Each row was made from one small tree. The marks that hang from a mark follow it in brackets, in the order of their numbers. Every link used is in the known rows. Write each row's tree.
(in the rows, 128 means zero)
Known rows
Q_396{Q_201{Q_687} Q_237 Q_287{Q_302} Q_806}: [119 143 184 132 159 190  81 115 158 120  81 202  88  62 152 105 164 185
 132 111 141 129  92 182 139 160 134 135 113 122 200 136 105 132 160 135
 135 153]
Q_756{Q_237{Q_396{Q_201{Q_687} Q_287}}}: [106 198 201 114 148 157  73 119 132 115 131 191 102  69 143 139 168 182
 141 144 185 124 146 150 127 168 118 105 130 116 174 105 116 130 169 152
 135 181]
Q_201{Q_687{Q_459{Q_872}}}: [101 160 189 162 130 124 136 155 132 105 148 179  80  92 144 130 141  94
 129 119 125 126 125 167 124 149  73 134 120 109 130  98 139 131 147 138
 159 131]
Q_687{Q_201 Q_459{Q_404 Q_872}}: [107 136 162 164 141  75 143 179 115 100 162 137  81 109 178 153 152  97
 140 179 116 130 148 191 129 164  53 131  94 136 110 107 156 121 137 134
 166  91]
Q_404{Q_9 Q_459{Q_872}}: [132 113 174 145 130 209 138 179 105 129 147 208 113 110 157 120 156  78
 125  73 111 137  98 138  95 180  88 117 102  76  88 116 141 116 138 117
 139  91]
Q_311{Q_459{Q_872}}: [116 137 165 140 137 177 124 141 132 137 117 186 133  98 147 148 141 102
 109 136 120 121 103 159 121 148  68 135 122  83 111 134 136 118 123 136
 140 105]
Q_201{Q_687{Q_459{Q_404{Q_9} Q_872}}}: [107 143 194 155 120 105 146 199 128  56 176 198 101 110 158 124 137  45
 141 104 113 126 122 165 112 189  77 128 105 105  92  96 141 115 138 138
 164 113]
Q_237{Q_396{Q_201 Q_287{Q_302} Q_806}}: [120 168 168 105 157 177  97  56 127 117  61 193 113  72 169 129 158 196
 124 122 166 143 110 185 131 180 151 137 107 121 132 141 108 132 156 140
 147 116]
Q_237{Q_396{Q_201{Q_687} Q_287}}: [104 202 222 101 144 144  98 106 124 102  95 187 114  65 143 131 151 184
 130 129 175 129 124 167 123 178 124 131 124 110 169 112 122 138 162 156
 137 149]
Q_459{Q_404 Q_872}: [112 148 156 152 138 159 146 166 151  81 163 173 111 110 149 144 117  73
 119 140 111 129 119 159 137 157  74 135 102 100 118 116 133 122 136 134
 147 129]
Q_237{Q_396{Q_201{Q_687}}}: [ 96 197 212 123 137 132 126 115 122 105 115 169 133  57 146 141 130 187
 126 133 173 131 148 160 126 164 103 143 139 115 157 112 127 143 156 169
 142 150]
Q_872{Q_459{Q_404{Q_9}}}: [118 125 140 119 124 144 134 178 135  83 151 202 164 103 163 133 123 109
 118 113 117 117 152 128 101 175  92 148  92 111 100 111 143 120 120 147
 146 115]
Q_201{Q_687}: [112 162 166 134 129 129 132 143 153 112 141 155 141  90 131 133 117 145
 114 132 129 115 145 138 125 153  87 145 114 120 146 100 126 129 154 147
 140 152]
Q_396{Q_201 Q_237 Q_287{Q_302} Q_806}: [127 115 143 130 166 219  82 106 146 138  77 184  85  71 163 112 179 196
 127 115 137 134  85 188 141 158 127 130  98 114 176 151 108 129 152 123
 136 129]
Q_396{Q_806}: [128 130 120 139 143 150 117 109 138 126 127 164 130 109 143 149 127 147
 113 124 130 129 138 170 116 154  92 142 108 120 122 120 124 126 147 135
 142 148]
Q_862{Q_311{Q_459{Q_404{Q_9} Q_872}} Q_369}: [123 128 127 127 117 221 111 163 138 102 141 193 125  88 146 145 130  77
 113  71  89 126  56 142 116 169  60 105  79  44 108 133 147 108 100 144
 146  85]
Q_687{Q_201 Q_459}: [112 122 141 142 140  72 129 145 108 147 128 101 100 100 169 150 161 175
 131 170 137 122 162 174 120 152  60 139 100 159 126 106 150 127 144 140
 162  89]
Q_7{Q_756{Q_237{Q_396{Q_806}}}}: [107 162 133 150 136 184 102 115 140 104 155 146  91 135 140 155 148 215
 131 148 168 136 155 175 115 168 113 132 129 137 145 118 107 118 147 142
 135 145]
Q_237{Q_396{Q_201{Q_687} Q_806}}: [104 195 202 130 144 132 111  87 118 106 120 194 134  73 147 142 130 183
 130 117 173 140 148 180 116 173 113 145 138 123 160 116 122 141 157 168
 139 169]
Q_7{Q_756 Q_932}: [ 95 149 163 125 117 156 131 141 150  75 142 125  92 123 143 141 135 166
 114 134 131 135 123 181 104 147  86 165 109 149 160  95 109 124 157 137
 131  92]
Q_237{Q_396{Q_201{Q_687} Q_287{Q_302} Q_806}}: [114 193 204 106 149 158  97  68 138 103  73 209 116  63 158 124 147 192
 130 112 168 137 115 180 130 181 159 140 118 128 161 128 104 135 166 153
 141 147]
Q_287{Q_302 Q_396{Q_201{Q_687} Q_237 Q_806}}: [102 146 166 168 148 145 100 114 168 121  54 188 109  50 148 116 139 215
 133 131 135 125  78 191 153 154 137 141 134 158 190 142 106 139 144 157
 150 149]
Q_756{Q_237{Q_396}}: [107 173 131 132 140 156  91 131 132 137 160 151 121 106 143 158 145 177
 124 145 168 121 170 136 133 160  94 121 127 123 100 107 124 127 148 139
 148 147]
Q_311{Q_459{Q_872} Q_862{Q_369}}: [117 164 132 123 146 220  97 138 146 129 107 172  85 104 141 146 129 124
 115  85 107 137 100 154 117 140  81 103 132  59 100 127 148 123  92 141
 120 120]
Q_237{Q_396}: [107 172 147 116 136 147 120 119 128 127 119 150 134 106 140 151 131 168
 113 132 155 127 146 151 124 167 104 146 120 119  96 116 130 136 146 141
 150 119]
Q_396{Q_201{Q_687} Q_237 Q_806}: [110 141 185 153 154 167  95 136 136 121 125 181 100  72 138 125 148 186
 133 117 147 130 121 184 124 151  83 142 136 115 203 125 121 136 150 151
 131 180]
Q_311{Q_459{Q_404{Q_9} Q_872} Q_862{Q_369}}: [120 153 138 120 135 207 104 185 145  81 139 192 109 121 154 143 125  69
 128  66  96 141  96 154 102 185  84  97 114  49  55 124 151 107  84 144
 131  96]
Q_756{Q_237{Q_396{Q_806}}}: [117 166 117 136 146 158  80 110 129 137 158 174 122 121 142 164 146 177
 126 134 168 130 170 161 126 166 102 122 128 129 104 114 119 126 150 138
 147 165]
Q_237{Q_396{Q_201 Q_287}}: [111 174 185  99 152 161  99  94 113 121  84 171 108  72 149 136 164 188
 125 137 173 135 118 168 124 174 119 129 112 105 142 129 124 140 153 144
 139 125]
Q_311{Q_459}: [122 135 139 124 134 149 112 128 136 147 101 156 162  98 147 146 133 150
 107 148 127 108 129 147 121 148  76 138 118 121 120 132 138 125 132 146
 132 113]
Q_311{Q_459 Q_862}: [124 149 150 122 140 162  99 140 141 151 105 144 140 106 147 149 129 146
 115 142 128 125 144 159 107 159  74 127 144  89 102 140 145 126 111 152
 135 120]

Write each row's tree
[119 161 105 109 141 187  83 129 151 139  91 142 113 106 142 147 121 171
 113  98 115 125 122 145 113 139  89 110 126  92 103 123 148 128 101 148
 118 121]	Q_311{Q_459 Q_862{Q_369}}
[112 116 168 154 134  86 148 205 101  90 174 157  91 115 185 140 165  85
 146 146 117 139 144 181 108 196  52 131  91 120  77 106 152 106 127 130
 175  67]	Q_687{Q_201 Q_459{Q_404{Q_9} Q_872}}
[108 138 142 147 142 137 145  94 159 128  41 149 128  43 166 124 131 197
 118 158 133 127  88 162 157 147 129 136 118 143 155 139 114 136 141 158
 161  98]	Q_287{Q_302 Q_396{Q_201}}
[117 112 136 136 128  57 138 189 105  98 160 125 118 113 185 145 156 130
 143 161 126 123 164 172 107 195  63 135  84 157  80 106 153 112 135 141
 169  73]	Q_687{Q_201 Q_459{Q_404{Q_9}}}
[114 137 197 144 160 141  60 135 121 122  97 196  54  73 150 114 182 180
 149 115 148 122 111 207 117 155 102 123 119 130 204 125 127 140 158 136
 138 165]	Q_396{Q_201{Q_687{Q_459}} Q_237 Q_287 Q_806}
[ 95 187 159 102 126 188  78 116 161  81 124 155  69 127 156 134 167 190
 130 136 160 134 123 171 119 166 147 144 105 165 137 101  87 115 171 126
 139  84]	Q_7{Q_756{Q_237{Q_396{Q_287{Q_302}}}} Q_932}
[108 128 160 158 144 101 138 159 102 137 143 131  73  95 168 146 170 126
 132 165 128 136 137 182 124 152  50 134 103 127 112 108 149 122 134 132
 169  85]	Q_687{Q_201 Q_459{Q_872}}
[133 127 144 118 157 184 112  69 144 123  66 182 109  66 169 120 153 176
 121 125 139 137  96 179 129 160 130 130  96 125 166 141 110 126 159 133
 142 124]	Q_396{Q_201 Q_287{Q_302} Q_806}
[106 137 214 182 157 165  99 152 113 117 128 202  50  72 150 119 172 136
 147 112 138 139 108 208 125 145  68 130 139  97 182 120 132 140 144 140
 148 158]	Q_396{Q_201{Q_687{Q_459{Q_872}}} Q_237 Q_806}
[111 195 209 109 149 135  83  80 122 103  89 213 111  76 139 136 151 183
 134 117 178 136 125 189 109 182 133 132 128 118 163 118 116 138 162 155
 135 169]	Q_237{Q_396{Q_201{Q_687} Q_287 Q_806}}
[ 93 185 171 103 126 175  65 133 143  79 147 158  63 138 139 148 174 189
 133 139 169 133 132 177 104 171 118 136 112 153 153  91 100 119 166 129
 132 112]	Q_7{Q_756{Q_237{Q_396{Q_287}}} Q_932}
[102 142 200 137 152 136  74 154 126 127  96 166  58  65 151 108 187 178
 146 128 148 116 112 182 131 151  95 121 113 126 198 115 133 142 159 138
 138 145]	Q_396{Q_201{Q_687{Q_459}} Q_237 Q_287}
[125 117 175 136 116 199 129 178 129 115 155 192 149  96 153 143 135  57
 116 116 104 125  78 152 112 183  44 124  95  43 107 147 144 107 109 145
 166  83]	Q_862{Q_311{Q_459{Q_404{Q_9} Q_872}}}
[ 99 145 196 149 147 160 110 162 140 121 125 156 104  57 141 123 147 184
 130 130 145 120 123 159 133 146  80 139 134 107 204 120 126 140 149 151
 131 161]	Q_396{Q_201{Q_687} Q_237}
[114 171 133 132 141 200  99 163 159  93 126 177  93 114 147 152 110 100
 121  98  96 130 107 158 122 150  80 102 120  70  91 129 153 120  92 145
 119 125]	Q_311{Q_459{Q_404 Q_872} Q_862{Q_369}}
[ 95 182 155 130 126 163  76 117 136  86 160 157  80 147 143 163 152 192
 131 129 168 142 153 195  99 164 103 154 130 161 141  94  99 119 161 140
 133 130]	Q_7{Q_756{Q_237{Q_396{Q_806}}} Q_932}
[104 167 171 152 123  69 127 170 148  75 151 150 119 106 153 135 111 118
 134 145 122 106 159 159 128 156  84 134 106 159 127  96 145 135 158 150
 154 145]	Q_201{Q_687{Q_459{Q_404}}}
[116 148 130 137 125 204 105 143 151 113 128 176 114  81 138 150 114 102
 109  98  89 118  64 148 135 132  55 106  86  62 140 138 148 122 109 144
 138 109]	Q_862{Q_311{Q_459{Q_404 Q_872}} Q_369}
[117 147 100 122 119 167  93 130 153 121 122 142 144  84 139 153 107 151
 106 111  93 102  89 138 134 131  65 111  81 101 145 137 149 127 115 153
 130 118]	Q_862{Q_311{Q_459{Q_404}} Q_369}
[119 168 168 106 159 159  83  69 109 118  82 198 107  82 151 142 162 191
 128 122 175 143 121 192 114 181 127 130 115 112 143 134 120 136 153 143
 138 149]	Q_237{Q_396{Q_201 Q_287 Q_806}}
[117 127 161 141 131 172 154 189 138  72 175 196 122 118 154 134 132  52
 124 110 113 138 110 155 116 192  77 130  95  80  75 113 133 109 129 129
 157 103]	Q_459{Q_404{Q_9} Q_872}
[131 121 124 126 159 189  62 134 145 136 116 184  81 119 128 132 172 162
 124 113 131 125  99 185 123 161 113 128 100 110 148 132 119 126 142 113
 133 151]	Q_396{Q_237 Q_287 Q_806}
[120 140  96 151 137 127 123  83 170 123  55 169 134  87 148 134 121 179
 113 137 121 126  93 173 146 156 144 145 110 164 114 137 108 129 139 142
 162 116]	Q_287{Q_302 Q_396{Q_806}}
[116 178 134 108 147 167  62 119 137 136 136 171 103 114 140 151 171 172
 127 142 169 120 149 145 131 171 119 112 110 116 112 112 120 123 157 126
 143 147]	Q_756{Q_237{Q_396{Q_287}}}
[ 98 143 179 180 147  84  81 130 130 125  67 181  75  63 144 121 160 210
 149 139 144 120 103 217 131 149 109 128 142 165 192 130 128 149 140 158
 154 160]	Q_287{Q_396{Q_201{Q_687{Q_459}} Q_237 Q_806}}
[102 182 158 109 132 173  51 106 139  77 144 183  57 151 137 153 174 190
 135 124 172 143 126 201  93 172 127 137 115 160 150  99  94 115 170 129
 131 134]	Q_7{Q_756{Q_237{Q_396{Q_287 Q_806}}} Q_932}
[126 171 133 100 148 173  89  72 141 116  82 192 120 113 152 138 150 168
 117 115 149 135 118 175 131 184 162 143  96 129  90 134 109 127 153 127
 148 114]	Q_237{Q_396{Q_287{Q_302} Q_806}}
[111 168 170 125 152 154 111  82 106 128 100 176 127  80 158 150 142 199
 124 127 170 144 143 187 117 174 105 143 130 119 137 129 123 140 148 157
 140 143]	Q_237{Q_396{Q_201 Q_806}}
[124 165 191 124 150 142  98  93 134 104  98 199 111  69 140 124 149 157
 128 121 152 131 113 182 113 162 110 123 114 120 194 117 117 131 163 149
 130 179]	Q_396{Q_201{Q_687} Q_287 Q_806}
[ 88 183 202 105 136 176  70 117 128  86 126 161  51 102 155 139 182 207
 140 150 187 143 125 188 105 165 108 132 122 146 189 101 100 124 169 142
 126 118]	Q_7{Q_756{Q_237{Q_396{Q_201 Q_287}}} Q_932}
[111 145 172 139 116  79 132 188 132  66 162 168 130 111 160 127 128  90
 139 116 120 113 153 156 110 190  87 131  97 147  93  92 143 121 149 147
 160 120]	Q_201{Q_687{Q_459{Q_404{Q_9}}}}
[121 120 125 119 153 212  90 141 167 140  93 156  89  93 148 113 166 169
 118 124 120 117  87 155 151 154 128 134  90 116 130 135 113 126 147 113
 144 107]	Q_396{Q_237 Q_287{Q_302}}
[100 125 145 159 151 144 101 141 146 142  64 151 100  59 141 129 159 216
 128 157 143 123  85 181 148 146 102 131 131 129 176 141 123 142 130 151
 144 127]	Q_287{Q_396{Q_201 Q_237}}
[108 149 203 126 154 179  81 155 144 120 107 181  84  61 134 111 169 180
 135 130 147 119 105 166 130 156 102 125 118 103 213 121 121 135 155 140
 127 163]	Q_396{Q_201{Q_687} Q_237 Q_287}
[116 116 150 152 163 190  97 125 126 142 109 165 103  73 150 133 161 195
 128 124 143 135 124 190 126 151  77 138 126 109 180 138 123 135 143 140
 133 152]	Q_396{Q_201 Q_237 Q_806}
[120 156 176 137 144 192 112 150 138 142 114 177 110 104 146 148 135 101
 117 132 121 138 120 165 108 159  66 121 147  52  99 140 145 120 105 142
 141 115]	Q_311{Q_459{Q_872} Q_862}
[122 161 153 130 137 137 102 167 154 109 121 154 151 119 157 153 107 125
 122 153 119 118 158 158 112 164  73 125 130 109  92 140 150 126 112 156
 135 130]	Q_311{Q_459{Q_404} Q_862}
